Known rows, with every step that occurs:
U -> Q -> X -> J -> G -> V: [  5  32   3  -9  31  16 -11 -45  36   6   2 -44  16   7   4  33  18   9
   0 -43 -15  12 -25  18  21  34  16   2]
J -> X -> Q -> U -> V -> G: [-17  -3  22   0  -3  17  -2 -26  26  36  22   2  26  -2 -54   3   4  -7
 -23 -30   7  10 -25   9  -9  48   6  -7]
J -> G -> V -> U: [ -8   4   9   3   2  13 -12 -20 -10  46 -13   3 -13  -7 -16   3  -2   4
  -8 -54   8 -24  -4 -12  23  14 -18  -8]
X -> Q -> U -> V -> G: [ -3   6  13  -4  -2  17  -1 -19  21  25  14 -18   1   9 -57   5   7   3
 -17 -16   9   8 -12   8  -7  42  -7   7]
Q -> U: [  6  18 -11   9  -5  18  -5  -7   9   1  -3  -5  12  -9 -24   1   4   3
   0  12   9  -3  -2  -7 -13  10   1   0]
G -> V -> U -> Q: [ -9   5  -4  -3  10 -16  25 -22  -3  24  -7 -14  -8 -17  -1  11  -2   3
  -9 -39  16 -12 -18  11  13  12 -22  12]
L -> C -> J -> G -> V -> U: [ -9  -5  28 -11  25  26 -21 -41   1  46  -4 -15  -2  13 -35  15  -4   1
  11 -54  -3 -30  15 -25  19  11 -24  -7]
G -> V -> C -> L -> F -> M: [-22  17 -20  -8  16  11   0   5   1  27 -18  -1 -39 -16 -16  -3 -25  17
  10 -24   6   5  -2  10  42  31 -23  -9]
Q -> X -> J: [  3  13   7  -1   8   4  -6 -19  29 -14   5 -30   5  16  -7  20  11   9
   2   2  -8  19 -17  16  -3   5  28  14]
Q -> X -> J -> G -> V -> C: [-10  30   8 -18   9  44 -42 -29  37  22 -20 -48   5   8  -6  17  -4  24
  -2 -32   1   6 -11  24  24  33  14  -6]
X -> J -> G -> V -> C -> L: [-16  31  15  -7  27  37 -36 -19  31  24 -39 -20 -14  16 -13  12  -2  15
  26 -25  11   3   3 -12  25  28 -15   5]
C -> J -> G -> V -> U -> Q: [  1   4   7 -11  29   3   9 -34   0  32   0  -3  13 -14 -21  34  22  -3
  -4 -72   5 -31  -9 -15   4  22 -21  19]
C -> V -> U -> Q: [ 12 -12  -8  10   1 -28  55 -18 -16  16  -2  10  19 -21 -21  38   2   4
 -14 -38  -5  -8 -15   1  -3   1  -7  24]
M -> F -> L: [-19   3 -12 -17 -18 -18   7  12  -4   1   7   7 -13  -7   1   5  -4   0
  14  -6  -1  -3  19  -2  -2   1 -41  13]
Q -> U -> V: [ 19   4   6  -4   4  18   5  -7  24   8   5  -6  16 -22 -46  19   1  22
  -9  -2   9   3  -8  -1  -1   7   7  -9]
U -> V: [ 15 -13  15 -11   7  -2   7   2  14  11   9  -1   4 -13 -22  21  -6  20
  -6 -12  -2   4  -5   6  12  -4   6 -10]
C -> L -> F -> M: [ -2   0 -18  13  19 -14  25   4 -12   6  12  22 -30  -8 -21   9   1   7
  14 -21 -13  12  -7  -9  21  23 -12   1]
M -> F: [ -8   2   6 -15 -16  -5  -8   5  17  -4   9  21 -11  -1   0  12  -7  -8
   3   0  -9   0   9 -10  -4  -4 -31   4]
F -> M: [  7  -7  -5   9   2   1   8  -3 -21  -1  -6   0 -12  -7   2   4   5  12
   7 -10   1   3 -14  16   2  11   2 -11]
L -> F -> M: [  0  -8 -15   3   0  -8  24  -2 -21   6  14  12 -20  -4  -7   7   5  19
  -4 -20 -14   0 -13  12  22  21  -4  -5]
X -> J -> G -> V: [ -3  19  23  -8  26  25 -30 -32  22  14 -23 -16 -10  21  -2  13  19  15
  16 -20  -4  -4  -6  -7  23   7 -11  -3]
C -> J -> X -> Q -> U -> V -> G: [-13  -5  33 -15  16  20  -6 -30  37  31  25   9  38  -2 -72  20  22 -15
 -18 -34   6  -4 -18  -4 -29  38   2  12]
M -> F -> L -> C -> J -> G: [-13   3  12 -27   2  14 -15 -17   0  18  21  -6   6  13 -18  26   5  -2
  33 -36 -24 -16  40 -27   2  16 -47   4]
L -> C -> V -> U -> Q: [ 11 -13   2   9   7 -22  48 -33 -18  25   9 -11  14  -2 -22  34 -14   6
  -2 -33 -15   1   0   4   9   6 -12   9]
M -> F -> L -> C -> V -> U -> Q: [ -9 -10 -13  -9 -10 -39  56 -21 -21  28  14  -3   0  -7 -20  42 -17   4
  14 -42 -15  -3  21   3   8  10 -52  19]
G -> V -> C -> J -> X -> Q -> U: [-42  10  14 -34   9  51 -40 -22  48  26 -18 -15  23  -6 -41  -7  10  -3
 -16  -3  33 -21  -4  14 -17  33   2   6]
G -> V: [-11   7   5 -14  15   8 -18  -7  15  10 -19  -8  -9  -4   3  -9  -9   1
   4  -1   6  -5   2   2  19  -7 -15  -8]
Q -> X -> J -> G -> V -> C -> L: [-11  41   2  -8  25  40 -40 -20  43  20 -21 -36  -3   8 -18  18  -8  10
  16 -28   0  16  -4   1  25  38  10   2]

Rows:
[ 14   0  11   8   2   0   7 -25 -12  25  -5  -3  16  18 -21   9 -34 -12
  13 -22 -29   6  13  -8  16   8 -26  -6]
L -> C -> V -> G
[-13   8 -24   4   2   0  19  10 -11  16   1   8 -27 -13 -19   6 -14  19
   8 -22   1  13  -3   7  23  41  -8   0]
V -> C -> L -> F -> M
[  4   6 -20  10  -4 -26  38 -19  -6  12  29 -21  13 -21 -11  26  -1  -3
 -25 -45   1   7 -26  22  -5  27  19  17]
V -> U -> Q -> X
[ -3  -2  -6  11  -2 -28  42 -17 -20  16  12  -6   2 -11  -4  22   5   2
 -11 -39   9  -6 -14  10  -4  18  -7  19]
V -> U -> Q
[-16  21 -20  -2  16  28 -11  -5  -4  43 -11   5 -29 -16 -19   7 -17  21
  10 -53  -4  -2   0  -2  49  52 -22 -16]
J -> G -> V -> C -> L -> F -> M
[-19   9  -7 -17   3  24   9  -1  44  27  20 -14 -12  -9 -76  15  -3  26
 -20  -3  15  14   0   4  16  52   2   9]
X -> Q -> U -> V -> C -> L -> F
[ -9   7 -14   2  15 -14  18   7   8   4  18  23 -16  -2 -23   7  -2  -6
   5  -7 -14  10   6 -27  20  13 -14  12]
C -> L -> F
[ -8  -3  17 -35   7  40 -14 -11  45  15   2 -31  20  -4 -68  25  21  28
 -20   0  29  -9   3  17 -21  29  11  14]
X -> Q -> U -> V -> C -> J
[ 17  -2  15  -1   3  -4   7  -5   2  27   8   2   6  -4 -25  14 -14   3
  -4 -37  -3   5 -11   2  13  18 -14  -1]
U -> V -> G
[-32   1   6  -1  -6  23  -8 -22  26  12  10   0  17   3 -29 -11  22 -10
 -19   8  13   5 -14   5 -22  31  20  -4]
J -> X -> Q -> U
[  7  12 -17   5   6  18  24   4  12  27   5   0 -10 -35 -66  28 -17  41
  -1 -25  10  16 -12   7  21  46   0  -6]
Q -> U -> V -> C -> L -> F -> M
[ -1   8   5 -16   3  37 -25  -8   5  21  -5  -3  27  -1 -17  23   9   8
  -2 -35   4 -23  15  -7  -6  24   1   7]
V -> C -> J -> G
[ -6   3  -4  -8 -15 -16  13 -15 -14  26   2   6   0  13 -19  16 -35 -15
  30 -27 -27   2  28  -9  13  12 -67   9]
M -> F -> L -> C -> V -> G
[-13   8  10 -35  14  30 -31  -4  27  14 -32 -17   6  -7 -11   4  -9   7
   2  -7  20 -22  11   7   7   2 -17   8]
G -> V -> C -> J
[-16 -18  43 -27  26  33  -9 -37  52  23  31 -17  35   7 -69  22  16   5
  -8  -5  -1   2   0   1 -16  25  20 -16]
L -> C -> J -> X -> Q -> U -> V
[-26 -26  35 -40  10  23 -10  -7  41  26  18  -1  30  -3 -43  22  15  13
 -27 -22  14  -4  -7  25 -13  24  27   3]
U -> V -> C -> J -> X -> Q
[-29   3  12  -8   3  31  -4  -7  47  34   9  -6  16 -18 -62   8  -3  10
 -15  -6  22  17  -8   9 -10  48  23  -5]
J -> X -> Q -> U -> V -> C -> L
[-38 -14  15 -12  -3   2  -5 -13  15  11  18   5   4  11  -5 -10  16 -13
 -17  -2   0   5 -13  14  -8  22  20  -5]
J -> X -> Q
[-21  25 -13 -11  13  30 -19  -4  19  43  -8   5 -17  -9 -22   4 -23   8
   2 -41  -6  -5  12 -19  47  42 -26  -7]
J -> G -> V -> C -> L -> F
[  0   8  15 -23  30  32 -33 -17  21  18 -12   2  11  -3 -15  17  16  -1
   6 -34  -7 -27  10 -24  10   3 -17   0]
C -> J -> G -> V
[-18  15 -21  -4   1   2   9  13   9  18   5   8 -13  -6 -23   6 -20   6
  -3 -11   1  10  12 -10  21  28 -13  11]
V -> C -> L -> F
[-13   7  10 -28  36  28 -23 -28   1  33  -6 -34   6  11 -16   5   0   8
  32 -37  -4 -23  33 -14  24  15 -31  -8]
F -> L -> C -> J -> G -> V
[ -2   4  26 -23  34  37 -39 -34  19  28  -5 -20   8  17 -19  11  -4   1
  21 -31 -16 -18  21 -24  24  10 -20 -20]
L -> C -> J -> G -> V
[ -8  16  15   1  15  15 -20 -42  17  30  -8 -27 -11   9 -23  22  12  13
  -7 -49  -1  -2 -21   6  21  19  13   8]
Q -> X -> J -> G -> V -> U
[  3  11   0   9   9 -24  34 -36   9   1  20 -36   7   5 -13  41  19  12
 -11 -36   1  13 -32  24  -7  26  22  35]
V -> U -> Q -> X -> J
[ 18   4   0   9  -2  -5  12  -9 -13  18 -14  20  18   2 -18  13 -13 -15
  -1 -24 -15  -1  -3  -9   0   3 -23  13]
C -> V -> G
[  9  21  -4   0  18 -10  20 -31  28 -17  19 -42  17   9   2  38  18   5
  -4 -13  -9  24 -28  28  -4  19  30  21]
U -> Q -> X -> J
[  4  17  -2 -14  26   9   5 -36  14  30  16 -18  23 -20 -25  43  12  -6
 -15 -79  -5 -20 -15  -3   4  32   3  17]
C -> J -> G -> V -> U -> Q -> X
[ -3   2  17 -31   7  60 -25 -19  37  31  11 -24  27  -6 -69  29  27  31
 -20 -30  18 -18   6   5 -14  47  14   5]
X -> Q -> U -> V -> C -> J -> G
[  1  -7 -10  -6  11   2  28  11   4  27  11   9 -21 -25 -40  27 -19  39
  -2 -35   0  15 -10  15  36  39  -2  -7]
U -> V -> C -> L -> F -> M
[-16  13  -1 -23  -1  23 -25  -1  15  21 -30 -21  -6  -6   2 -12 -24  13
  -3  -3  22  -6   5  21  21   8 -15  -7]
G -> V -> C
